Each row was made from one walk, in order. Every step used is in the known rows, and no mark comes twice. Write each row's walk.
Known rows
P, K: [ 1.710  2.220  1.411  0.014  0.072  3.546 -0.285  1.386  1.450  1.425
 -0.722  1.278  0.379 -1.633  0.682  1.402 -2.550  1.745  0.193 -0.889
  1.994 -0.867 -1.323  1.087 -2.063 -0.582 -1.351]
C, B: [ 0.348  2.226  0.012 -0.137 -0.318  3.891  0.074  0.385  2.329  1.600
  1.054  0.312  0.792 -0.764  1.568  0.892 -1.973  0.860  0.022 -0.384
  1.034 -1.413 -1.929 -0.399 -2.629 -1.129 -0.769]
B, C: [ 0.269  1.847  0.992 -0.573 -0.216  2.878 -0.838  0.353  1.388  1.215
 -0.048 -0.546 -0.476 -0.836  1.491  1.578 -1.609  1.823 -0.003 -0.667
  1.416 -2.183 -0.746  1.217 -3.851  1.582 -1.351]
M, R, C, B: [ 0.208  1.250  0.714 -1.055  1.113  4.135  0.622 -1.359  3.282  1.970
  0.527  0.756  0.693 -0.084  1.595 -0.497 -3.362  1.092  1.033 -0.222
  0.037 -2.023 -2.375 -0.798 -4.217 -1.588 -0.041]
M, R: [ 0.804  1.912  0.894 -0.963  0.008  2.536 -0.637  0.876  2.077  1.221
  0.181 -0.694  0.703 -0.613  1.431 -0.055 -2.846  1.736  1.081 -0.535
  0.515 -1.285 -0.097  0.330 -3.200 -0.342 -1.672]
L, K, R: [ 2.628  2.441  0.844 -0.110  0.519  2.473 -1.311 -0.374  1.134 -0.835
  1.483  1.163  0.692 -1.159  2.264  0.898 -2.279  0.614  1.849 -0.334
  0.373 -1.571 -1.963  2.364 -2.445 -1.118 -1.155]
S, C, B: [ 1.118  2.707  0.931 -0.751 -0.673  3.464  0.665 -0.090  2.951  0.432
  0.980  0.027  0.090 -0.781  1.946  0.958 -2.033  0.461  1.574 -1.115
  0.702 -1.292 -1.183 -0.424 -3.280 -1.581 -0.753]
P, K, S, C, B, M, R: [ 1.933  3.346  3.983 -1.027  0.422  3.463  1.142  0.432  3.824  0.327
  0.528  0.285  0.560 -0.083  1.490 -1.530 -4.047  0.583  1.917 -3.071
  2.407 -0.336 -1.652 -0.881 -3.190 -2.705 -1.971]
S, C, X: [ 1.236  3.186  0.628  0.937  0.281  3.183 -0.074  1.231  1.817 -0.170
  1.073  0.038 -1.655 -1.157  1.916  1.259 -1.727  1.464  2.568 -1.456
  0.276 -1.561 -0.759 -0.177 -3.378 -0.083 -1.551]
S, C, X, K, L: [ 2.718  4.118  2.055  0.364 -0.526  4.796  0.653  1.624  1.441  0.667
  2.140 -0.429 -0.209 -0.614  4.048  0.765 -0.395  2.820  2.526 -2.348
  0.565 -0.837 -1.024  1.002 -4.731  0.360 -1.769]
S, C: [ 1.899  2.691  1.330 -1.133 -0.325  2.286  0.078  0.716  2.247 -0.099
  0.532 -0.343 -0.422 -1.133  1.903  1.513 -1.661  0.942  1.896 -0.923
  0.811 -1.158  0.020  0.976 -3.231 -0.276 -1.035]
R, C, L: [ 2.568  0.435 -0.792 -1.835  1.143  4.801  0.367 -0.719  3.271  1.144
  0.597  2.461 -0.271 -0.190  1.195  1.733 -2.418  1.074  0.276  0.248
  0.339 -2.078 -2.064 -0.249 -3.592  0.385  0.322]
B, C, X: [-0.358  2.315  0.237  1.557  0.350  3.741 -0.978  0.806  0.840  1.228
  0.457 -0.135 -1.675 -0.957  1.489  1.345 -1.646  2.340  0.753 -1.235
  0.869 -2.558 -1.498 -0.027 -4.091  1.707 -1.883]
R, C, X, K, L: [ 2.126  2.801  1.417  0.538  1.229  5.727  0.552  0.476  1.319  2.061
  1.949  0.987 -0.063 -0.491  3.582  0.976 -0.656  2.915  1.059 -1.020
  0.458 -1.646 -3.029  1.398 -4.842  0.794 -0.165]
B, M, R: [ 0.719  2.208  1.880 -2.264  0.413  2.484 -0.872  1.439  2.462  0.677
  0.374 -0.879  0.482  0.171  1.445  0.201 -3.210  1.717 -0.325 -0.896
  1.744 -1.264 -0.026  0.157 -3.136 -0.379 -1.122]
K, L: [ 1.902  2.160  1.163 -1.596 -0.532  3.891 -0.213  2.048  1.952  0.906
  1.367  0.345 -0.026 -0.870  2.686  1.202 -0.395  2.383  0.279 -0.413
  1.727 -0.950 -1.332  1.387 -3.581  0.670 -1.302]
X, C, B, M: [-0.305  2.350  1.811 -0.113  1.452  4.534  0.608  0.582  2.286  1.069
  0.408 -0.230 -0.432 -0.731  1.608  2.305 -2.376  1.255 -1.851 -2.000
  1.429 -2.377 -1.399  0.305 -3.637 -0.772  1.004]
X, C, L, K, R: [ 3.325  1.457  0.202  0.477  1.774  4.548 -0.017 -1.073  1.614 -0.616
  0.950  2.250 -0.300 -1.096  2.038  2.037 -2.803  1.210  1.215 -1.785
 -0.729 -2.675 -1.401  1.911 -3.770 -0.422 -0.112]
L, K: [ 2.255  3.250  0.532 -0.001  1.240  2.439 -1.094  0.560  1.118 -0.426
  0.988  0.793  1.616 -0.801  1.231  1.254 -1.899  0.731  0.818 -0.839
  0.564 -1.197 -1.095  2.156 -2.274  0.687 -1.599]
S, C, X, K, P: [ 1.911  4.076  1.124  1.831 -0.302  3.434 -0.052  1.415  1.413  0.761
  1.438 -0.903 -1.927 -0.896  3.540  1.242 -2.577  2.261  3.851 -1.207
 -1.017 -2.182 -1.647  0.419 -4.219 -0.011 -1.413]
R, C, L, K: [ 3.797  1.479 -0.650 -1.307  2.436  4.429 -0.191 -1.329  2.737 -0.185
  1.115  3.279  1.147  0.132  0.928  1.548 -2.607  0.517  0.917 -0.571
 -0.157 -2.150 -2.259  1.010 -3.377  0.903 -0.363]
L, K, S, C: [ 3.590  4.392  2.086  0.248  1.377  1.761 -0.070  0.248  2.084 -1.682
  1.817  0.180  0.941 -0.871  1.972  0.265 -1.536 -0.316  3.328 -2.222
  0.313 -0.508 -1.032  2.306 -2.520  0.353 -2.275]
R, C: [ 1.287  1.382  0.643 -0.976  1.339  3.301 -0.069 -0.428  2.309  1.202
  0.352  0.932 -0.303 -1.004  1.468  1.860 -1.917  1.084  0.363  0.401
  0.639 -1.909 -2.050  1.273 -3.349  0.163  0.472]
P, K, X, C, B, M: [ 1.250  2.034  3.420  0.622  2.314  5.667  1.581  0.867  3.550  1.721
  0.044  1.508 -0.660 -1.798  1.527  2.895 -3.441  1.261 -1.520 -2.845
  2.009 -1.081 -3.020  0.387 -3.669 -1.620  0.877]

Which walk is each row?
[ 1.913  3.292  1.343  2.535  2.043  4.244  0.612 -0.283  1.446  2.232
  1.938  0.347  0.175 -0.736  2.749  0.271 -1.636  1.126  2.008 -1.265
 -0.122 -1.173 -3.468  1.074 -3.278  0.208 -0.358]
R, C, X, K, S
[ 2.368  1.425  1.716 -0.505  0.301  3.731  0.099 -1.789  1.605  1.727
  0.864  0.678  0.444 -1.087  3.448  1.360 -2.418  1.283  1.250  0.423
  0.191 -1.713 -2.746  2.362 -3.566 -1.679  1.023]
X, K, R, C
[ 1.150  3.489  0.387  1.976  0.311  4.130 -0.312  1.232  0.529  2.078
  1.314 -0.456  0.802 -0.900  2.488  1.119 -1.732  2.151  0.734 -1.248
  0.118 -1.184 -1.409  0.713 -2.901  0.253 -1.361]
C, X, K
[ 1.291  2.851  0.525  1.943  1.436  4.315 -0.217  0.266  1.380  2.161
  1.339  0.656 -1.751 -0.732  3.166  1.492 -2.844  2.369  2.338  0.116
 -1.258 -2.943 -3.596  0.657 -4.427  0.409  0.025]
R, C, X, K, P
[ 0.316  1.943  1.357 -0.588  2.345  3.904 -0.401  0.360  2.561  0.860
  0.786  0.609 -1.213  0.214  1.477  0.240 -3.497  2.016  0.470 -0.835
  0.834 -2.250 -1.951 -0.803 -4.297 -0.175 -0.215]
B, M, R, C, X
[ 0.398  1.724  3.019 -0.378  2.193  4.742  1.380  0.378  4.059  1.590
  0.967 -0.501 -0.260 -0.776  2.357  1.321 -3.802  1.340 -0.661 -2.533
  0.558 -1.524 -1.911 -0.347 -4.832 -1.452  0.493]
K, X, C, B, M, R
[ 1.069  3.127  1.790  0.996 -0.405  5.384 -0.203  1.223  0.491  2.118
  1.427 -0.551 -0.190 -0.338  3.598  0.812 -0.311  3.672  0.751 -2.057
  1.214 -1.858 -1.803  1.393 -5.343  2.201 -2.100]
B, C, X, K, L
[ 2.295  3.406  2.468  0.655 -0.109  3.830  1.445  0.272  2.979  0.757
  0.641  1.053  0.276 -1.419  1.495 -0.248 -2.556  0.169  2.548 -2.421
  1.706 -0.193 -2.478 -0.162 -2.462 -2.199 -1.767]
P, K, S, C, B
[ 3.428  1.316 -0.250 -1.798  2.514  4.132 -0.089 -1.494  3.012  0.031
  0.792  2.574  1.655  0.667  0.957 -0.098 -3.822  1.086  1.783 -0.907
 -0.689 -2.168 -1.467  0.409 -4.155  0.467 -1.030]
M, R, C, L, K
[ 2.515  2.364  2.091 -1.046 -0.280  4.704  0.156  2.199  1.691  1.223
  0.199  1.617  0.151 -1.438  1.866  1.138 -1.320  2.736  0.197 -1.094
  2.595 -0.604 -1.771  1.586 -3.199 -0.021 -1.629]
P, K, L
[ 2.179  0.424  0.663 -3.436  1.595  4.376  0.208 -0.478  4.091  0.902
  0.521  1.651  0.024  1.042  1.094  0.432 -3.990  1.490 -0.314 -0.469
  1.105 -2.145 -1.301 -1.043 -4.253 -0.134  0.170]
B, M, R, C, L
[ 0.888  2.721  2.134 -0.120  2.083  4.240 -0.027  0.012  1.832  1.727
  0.939 -0.163  0.489  0.392  2.440  0.123 -3.553  2.281  0.458 -1.429
  0.498 -1.839 -1.776  0.115 -4.444 -0.269 -0.058]
B, M, R, C, X, K
[ 0.974  0.616  0.513 -0.678  0.336  4.416  0.363 -2.187  2.874  1.395
  1.215  1.753 -0.723 -1.017  2.639  0.746 -2.699  0.556  1.184  0.680
  0.493 -2.351 -3.998  0.037 -3.520 -2.992  1.145]
K, R, C, B
[ 4.319  2.077 -0.062 -0.349  2.810  4.014  0.343 -1.264  3.028 -0.197
  1.965  3.011  1.122  0.051  1.100  0.465 -2.298 -0.143  1.909 -1.072
 -0.094 -1.545 -3.187  1.118 -2.891  0.885 -0.879]
R, C, L, K, S
[ 0.923  2.741  1.957  0.200  1.823  4.060 -0.518  0.635  2.236  1.706
  1.171 -0.209 -1.529  0.492  3.138  0.121 -4.346  2.758  1.773 -0.493
 -0.458 -2.960 -2.808 -0.142 -5.119 -0.115 -0.148]
B, M, R, C, X, K, P
[ 0.708  1.900 -0.078  1.181  1.940  4.173 -0.162  0.093  1.738  1.259
  0.939  1.412 -1.539 -1.004  1.473  1.452 -1.931  1.583  1.136 -0.120
  0.137 -2.275 -2.677 -0.027 -3.604  0.277 -0.055]
R, C, X
[ 1.703  2.982  1.045  0.336 -0.645  3.023 -0.645  1.511  1.286  1.856
  0.925 -0.930  0.017 -0.739  3.146  1.469 -2.575  2.178  1.371  0.106
 -0.374 -1.935 -1.640  1.523 -3.194  0.221 -0.840]
X, K, P
[ 0.731  2.684  2.377 -2.493 -0.368  3.150  0.424  0.201  3.746  0.048
  0.867 -0.842  0.383  0.418  1.950 -0.389 -3.638  0.802  1.000 -1.805
  1.511 -1.338 -0.395 -1.283 -4.011 -2.113 -0.984]
S, C, B, M, R
[ 1.989  2.836  1.592  1.804  3.022  4.695  1.009 -0.474  2.767  0.535
  1.653  1.263  0.854 -1.823  2.042  2.407 -2.310  0.360  0.558 -2.530
 -0.640 -1.357 -2.910  1.643 -3.929 -0.357  0.007]
L, K, X, C, B
[ 0.443  1.729  1.230 -1.826  1.289  4.325  0.240 -0.626  3.358  1.030
  1.105  1.274  0.015  0.155  1.597  1.445 -2.661  0.482 -1.223 -0.011
  1.875 -2.009 -3.120 -0.371 -3.460 -1.272  1.316]
R, C, B, M
[ 3.367  1.537  0.803 -3.054  2.814  4.136 -0.443 -1.057  3.510 -0.587
  1.036  2.403  1.453  1.420  0.816  0.248 -4.187  0.970  0.337 -1.229
  0.527 -2.099 -1.483  0.180 -4.235  0.383 -0.516]
B, M, R, C, L, K
[ 0.446  1.601  0.302  0.708  2.021  3.885 -0.101 -0.193  2.107  1.514
  0.661  0.746 -1.122 -0.539  1.459 -0.125 -3.083  2.102  1.956 -0.564
 -0.514 -2.197 -1.990 -0.648 -4.341 -0.120 -0.748]
M, R, C, X
[ 0.885  1.415  2.094 -2.622  1.705  3.044 -0.393 -0.095  3.113  0.789
  0.239  0.227 -0.040  0.290  1.469  0.452 -3.526  1.472 -0.180 -0.302
  1.359 -1.913 -1.207  0.402 -4.033 -0.338  0.320]
B, M, R, C
[ 2.371  0.754  1.841 -0.451  0.805  4.018  0.047 -1.159  2.059  1.073
 -0.533  2.709 -1.035 -1.857  1.756  1.379 -3.288  1.469  1.306  0.356
  1.399 -1.886 -3.206  1.622 -3.124 -2.336  0.630]
P, K, R, C
[ 1.013  3.530  0.365  2.346  0.079  3.903 -0.701  1.857  0.821  2.063
  1.539 -0.493 -1.226 -0.953  3.220  1.226 -2.527  2.662  2.276 -0.423
 -0.837 -2.232 -2.496  0.415 -3.522  0.417 -1.323]
C, X, K, P
[ 1.945  3.967  1.325  1.451 -0.082  3.699  0.293  0.750  1.139  0.878
  1.287 -0.767 -0.018 -0.880  2.878  1.112 -1.654  1.824  2.409 -2.006
  0.010 -1.047 -0.585  0.700 -3.585 -0.148 -1.443]
S, C, X, K
[ 1.316  2.680  0.695  1.489  1.627  4.626  0.222 -0.283  1.116  2.137
  1.078  0.640  0.143 -0.628  2.473  1.321 -1.986  1.862  0.972 -0.673
 -0.203 -1.794 -2.524  0.991 -3.676  0.237  0.133]
R, C, X, K
[ 2.678  2.773  2.092  1.441  3.329  3.633  0.528  0.332  2.157 -0.042
  1.046  0.803  0.250 -2.117  2.001  3.030 -1.975  0.874  0.803 -2.320
 -0.601 -1.323 -1.702  3.129 -3.755  0.948 -0.160]
L, K, X, C
[ 1.074  3.002  1.881 -2.090 -0.343  3.423  0.447  0.422  3.371 -0.262
  1.253 -0.198 -0.106 -0.025  2.026  1.278 -2.418  0.403  0.202 -1.369
  1.998 -1.282 -1.140 -0.645 -3.236 -1.611 -0.307]
S, C, B, M
[ 1.862  3.476  1.168  0.996 -0.229  5.289  0.129  2.082  0.722  1.920
  2.128 -0.091  0.482 -0.677  3.592  0.793 -0.393  3.109  0.910 -1.502
  0.855 -0.933 -1.899  1.070 -4.011  0.779 -1.654]
C, X, K, L
[ 3.061  4.915  1.240  2.354  2.041  2.575 -0.111  0.597  1.433 -1.535
  2.521  0.628 -0.260 -0.994  2.004 -0.101 -1.530  0.172  4.179 -2.835
 -0.246 -0.853 -1.883  1.146 -2.740  0.384 -2.727]
L, K, S, C, X
[ 1.815  1.133 -0.141 -0.091  1.282  4.743  0.740  0.566  2.143  1.125
  0.077  0.982 -0.686 -1.084  1.180  2.612 -2.123  1.857 -0.353 -1.781
 -0.089 -2.406 -0.303  0.432 -3.874  0.889  0.085]
X, C, L
[ 1.457  1.009  2.428 -1.382  0.830  5.060  0.344 -1.465  3.038  1.057
  0.199  2.949 -0.658 -0.798  1.851  1.108 -3.971  0.883 -0.287 -0.223
  2.681 -1.946 -4.419 -0.001 -3.126 -3.661  1.394]
P, K, R, C, B, M
[ 4.321  2.819  0.001 -1.426  0.721  3.489 -0.066 -0.257  2.670 -1.502
  1.318  1.828  0.932  0.035  1.312  1.300 -2.402  0.378  2.314 -1.810
  0.046 -1.356 -0.346  0.701 -3.256  0.500 -1.819]
S, C, L, K
[ 1.499  2.766  3.088  0.047  3.371  4.455  0.797 -0.173  3.544  0.037
  1.378  0.383  0.973 -0.485  2.031  1.092 -3.881  0.738  0.035 -3.178
 -0.007 -1.475 -2.120  0.756 -4.616 -0.855 -0.147]
L, K, X, C, B, M, R
[ 2.260  3.461  1.810  0.871  0.143  2.836  0.231  0.908  1.308  1.915
  1.607 -1.034  2.029 -0.872  2.688  0.412 -1.358  0.842  1.035 -1.223
  0.772 -0.137 -1.535  2.013 -2.159  0.057 -1.336]
X, K, S
[ 3.556  0.386  0.303 -1.280  0.189  5.208  0.583 -2.077  2.619  1.930
  1.200  2.018  0.515 -0.278  3.182  1.377 -2.931  1.293  1.155  0.197
 -0.017 -1.951 -2.766  0.901 -3.883 -1.578  0.952]
X, K, R, C, L
[ 4.784  1.087  0.059 -1.009  3.144  4.971  0.562 -1.247  4.224  0.105
  1.946  3.712  0.767 -0.570  1.694  2.254 -2.801  0.160  1.323 -0.619
 -0.429 -1.169 -3.569  0.858 -3.889  0.679 -0.132]
R, C, L, K, X
[ 2.496  2.949  1.910 -1.055 -0.922  4.406  0.091  1.576  1.231  1.819
  1.570 -0.496  1.722 -0.578  3.580  1.138 -0.397  2.686  0.102 -1.004
  1.318 -0.509 -1.042  2.247 -3.630  0.637 -1.114]
X, K, L
[ 3.476  2.300 -1.074 -0.542  0.850  3.781 -1.085  0.892  2.372 -0.346
  1.553  2.000 -0.338 -0.059  1.557  1.378 -3.232  1.316  2.053 -0.206
 -0.815 -2.609 -2.164  0.481 -3.171  1.035 -1.905]
C, L, K, P
